What can hang from each mark:
J_208: J_54 J_136
J_54: J_136 J_208
J_497: J_136 J_651
J_136: J_54 J_208 J_268 J_497
J_890: J_208
J_268: J_136 J_651

Each row was made from one small tree. The marks that hang from a mark follow it in brackets, in the order of their numbers. Every link used is in the known rows. Write each row's tree.
In the rows, 128 means zero.
Known rows:
J_208[J_54[J_136[J_497]]]: [126 162  75 134 135 138  61 116 103 175 134 156 122  91 126 155 143 126
 109 154 133 119 112]
J_497[J_136[J_208]]: [142 166 128 153 102 156  98 103 114 187 147 158 123  98  92 136 146 129
 116 127 117 128 119]
J_208[J_54 J_136[J_268]]: [145 171  79 123 129 121  53 107 117 174 144 151 118  81 147 161 127 130
 102 124 117 113 101]
J_497[J_136 J_651]: [141 162 125 173  96 140 116  97 120 181 132 151 114  76  79 139 155 131
  81 122 135 135 126]
J_136[J_54 J_268 J_497]: [157 158  68 192 124 163  62 131 166 153 162 183  76  87 104 136 135 118
 100 126 116 149 130]
J_208[J_54[J_136[J_268 J_497[J_651]]]]: [123 163  62 143 132 134  66 123 115 172 141 164 111  82 127 160 142 124
  91 143 134 121 112]
J_890[J_208[J_54 J_136]]: [157 177  85 117 132 128  65  80 106 181 144 133 109 103 145 148 124 130
 123 130 118  95 111]
J_890[J_208[J_54 J_136[J_497[J_651]]]]: [144 177  73 125 131 126  72  82 112 188 146 139 101  94 150 147 127 129
 105 127 121 101 115]
J_890[J_208[J_54 J_136[J_497]]]: [147 180  76 119 137 128  64  83 113 185 146 139 103 103 153 145 124 127
 115 130 117 102 116]
J_268[J_136[J_54 J_208] J_651]: [150 172  96 200  84 167  92 103 126 166 134 182  96  79  92 162 125 133
 111 125 129 114 101]
J_890[J_208[J_54[J_136[J_268[J_651]]]]]: [147 175  69 138 130 133  69  99 115 170 139 151  97 102 139 152 126 120
 117 130 128 100 104]
J_268[J_136[J_54 J_497] J_651]: [141 175  89 204  99 157  83 109 143 159 124 185  82  86  98 155 126 124
  98 128 136 136 114]
J_497[J_136[J_54[J_208] J_268] J_651]: [151 177 114 187  89 155 108  96 131 162 158 176  93  58  78 141 161 120
  62 107 122 134 127]
J_208[J_54]: [147 155 102 127 116 139  76 107 108 174 140 141 119  91 117 147 138 127
 115 146 134 127 109]
J_136[J_268 J_497[J_651]]: [131 153  65 192 123 134  89 139 159 173 151 179  88  89 117 138 135 125
  71 119 135 157 125]
J_268[J_136[J_208] J_651]: [134 171  99 193  91 151  97 112 124 177 125 179 106  94 106 160 121 134
 106 124 138 122  98]
J_136[J_268 J_497]: [136 156  71 181 133 138  72 143 162 167 151 180  91 108 124 134 130 120
  92 126 129 160 125]
J_136[J_54 J_208 J_268 J_497]: [148 157  59 187 112 178  72 129 154 170 184 190  82  77 108 139 133 124
 104 120 104 134 120]
J_268[J_136[J_54]]: [162 169 114 188 114 170  74 111 130 155 138 166 102 103  81 158 131 135
 124 143 130 125 134]
J_890[J_208[J_136]]: [164 172  90 145 136 129  69  85 118 178 139 138 111 113 133 138 122 135
 127 126 118 101 117]
J_497[J_136[J_208] J_651]: [133 160 119 169  87 152 122  96 112 194 146 157 118  69  81 142 153 136
  83 119 126 124 119]
J_136[J_208 J_268]: [148 152  82 173 112 152  84 134 138 177 167 174 110  97 114 144 127 132
 111 119 118 128 106]
J_497[J_136]: [148 167 133 157 110 145  93 104 122 174 132 152 118 104  89 133 147 125
 112 131 125 139 124]

Which tree is each row?
[137 168  91 195 103 178  89 113 130 176 156 180  96  83  88 159 135 139
 100 136 125 124 134]  J_268[J_136[J_54 J_208 J_497[J_651]]]
[156 184 116 180  96 154  90 100 136 154 149 180  91  78  92 135 150 111
  86 109 117 138 113]  J_497[J_136[J_54[J_208] J_268[J_651]]]
[115 163  51 160 103 144  84 132 142 189 165 190  89  76 147 148 125 116
  81 113 122 137  92]  J_136[J_208[J_54] J_268[J_651] J_497]
[139 170  67 174 130 118  63 114 144 174 133 171 106  89 140 143 123 128
  92 113 122 132 103]  J_208[J_136[J_268[J_651] J_497]]
[123 181  78 176 141 138  70 114 103 163 144 185 132 104 120 135 159 125
  82 148 131 125 120]  J_54[J_136[J_497] J_208]
[135 173 111 141 103 154  90 114 123 183 159 169 110  90 109 147 142 120
 102 117 113 129 114]  J_497[J_136[J_208[J_54] J_268]]
[155 174  80 146 140 130  67  89 125 181 141 143 105 114 140 135 123 131
 120 127 119 108 122]  J_890[J_208[J_136[J_497]]]
[169 153  78 182 103 176  74 122 142 161 178 178  94  75  94 145 133 131
 119 120 105 118 111]  J_136[J_54 J_208 J_268]
[145 182 106 190 117 170  77 112 132 158 151 184  95 103  96 150 140 128
  98 141 127 138 140]  J_268[J_136[J_54[J_208] J_497]]
[148 165 104 183  84 166 111 101 130 177 164 173  95  54  75 147 153 129
  78 107 114 122 121]  J_497[J_136[J_54 J_208 J_268] J_651]
[153 155  62 202 113 159  79 125 163 157 164 181  73  67  97 140 140 123
  78 120 123 147 131]  J_136[J_54 J_268 J_497[J_651]]
[154 166  80 171 124 116  65 109 134 168 129 161 116  88 130 148 122 132
 101 112 122 122  96]  J_208[J_136[J_268[J_651]]]
[148 171 101 189 119 171  71 117 139 161 141 176  92 105  90 154 132 131
 113 144 128 136 140]  J_268[J_136[J_54 J_497]]
[128 168 103 158  88 147 115 107 120 191 159 168 104  61  99 152 150 127
  71 109 122 126 113]  J_497[J_136[J_208[J_54] J_268] J_651]
[175 176  78 155 134 139  60  89 132 165 150 148  94 102 128 143 121 130
 125 118 109 100 117]  J_890[J_208[J_136[J_54 J_268]]]
[128 168  99 190 119 151  90 123 135 174 133 173 100 107 101 156 134 135
  92 139 142 143 138]  J_268[J_136[J_497[J_651]]]
[119 179  74 183 135 135  82 111 102 166 144 184 130  91 115 138 163 128
  66 144 136 123 120]  J_54[J_136[J_497[J_651]] J_208]
[140 157  78 145 109 152  79 130 126 182 172 170 109  86 128 154 128 128
 106 121 117 122 101]  J_136[J_208[J_54] J_268]
[133 185  72 188 129 128  72 119 112 150 140 194 123  94 123 145 150 119
  76 128 134 121  99]  J_54[J_136[J_268[J_651]] J_208]
[135 175  84 202  90 167  89 108 136 172 138 191  86  79 102 158 125 128
 101 125 129 124 108]  J_268[J_136[J_54 J_208 J_497] J_651]
[117 170  90 167 108 161  92 119 119 190 151 176 104  92 112 165 133 137
  91 137 132 126 127]  J_268[J_136[J_208[J_54] J_497[J_651]]]
[143 175  67 133 141 138  65 104 117 173 147 151  96 109 141 150 129 121
 116 136 124 105 118]  J_890[J_208[J_54[J_136[J_268 J_497]]]]
[141 182 102 161 127 128  77  95 111 173 152 168 130  99 130 127 148 131
  81 129 124 131 117]  J_54[J_208[J_136[J_497]]]
[165 175  79 151 135 142  63  83 126 173 147 145  96 103 130 137 124 130
 125 127 112 103 123]  J_890[J_208[J_136[J_54 J_497]]]
[139 166 111 179  98 138 111 112 136 175 141 165 101  75  87 144 150 126
  72 111 131 140 125]  J_497[J_136[J_268] J_651]
[120 161  50 180 141 148  64 141 127 174 149 187 118 100 120 152 137 130
 105 140 120 119 112]  J_54[J_136[J_208 J_268 J_497]]
[138 184  90 171 122 125  81 103 122 170 157 176 120  90 133 134 148 129
  64 119 124 135 115]  J_54[J_208[J_136[J_268 J_497[J_651]]]]
[156 167 125 161  96 173  93  93 117 176 155 160 111  81  77 136 149 128
 121 127 108 120 122]  J_497[J_136[J_54 J_208]]
[143 155  75 184  97 144  91 128 140 176 154 181 103  85 121 144 123 127
 100 109 124 129  88]  J_136[J_208 J_268[J_651]]
[164 175  81 150 138 128  65  95 130 172 144 146 102 113 139 142 120 130
 121 119 116 104 116]  J_890[J_208[J_136[J_268]]]
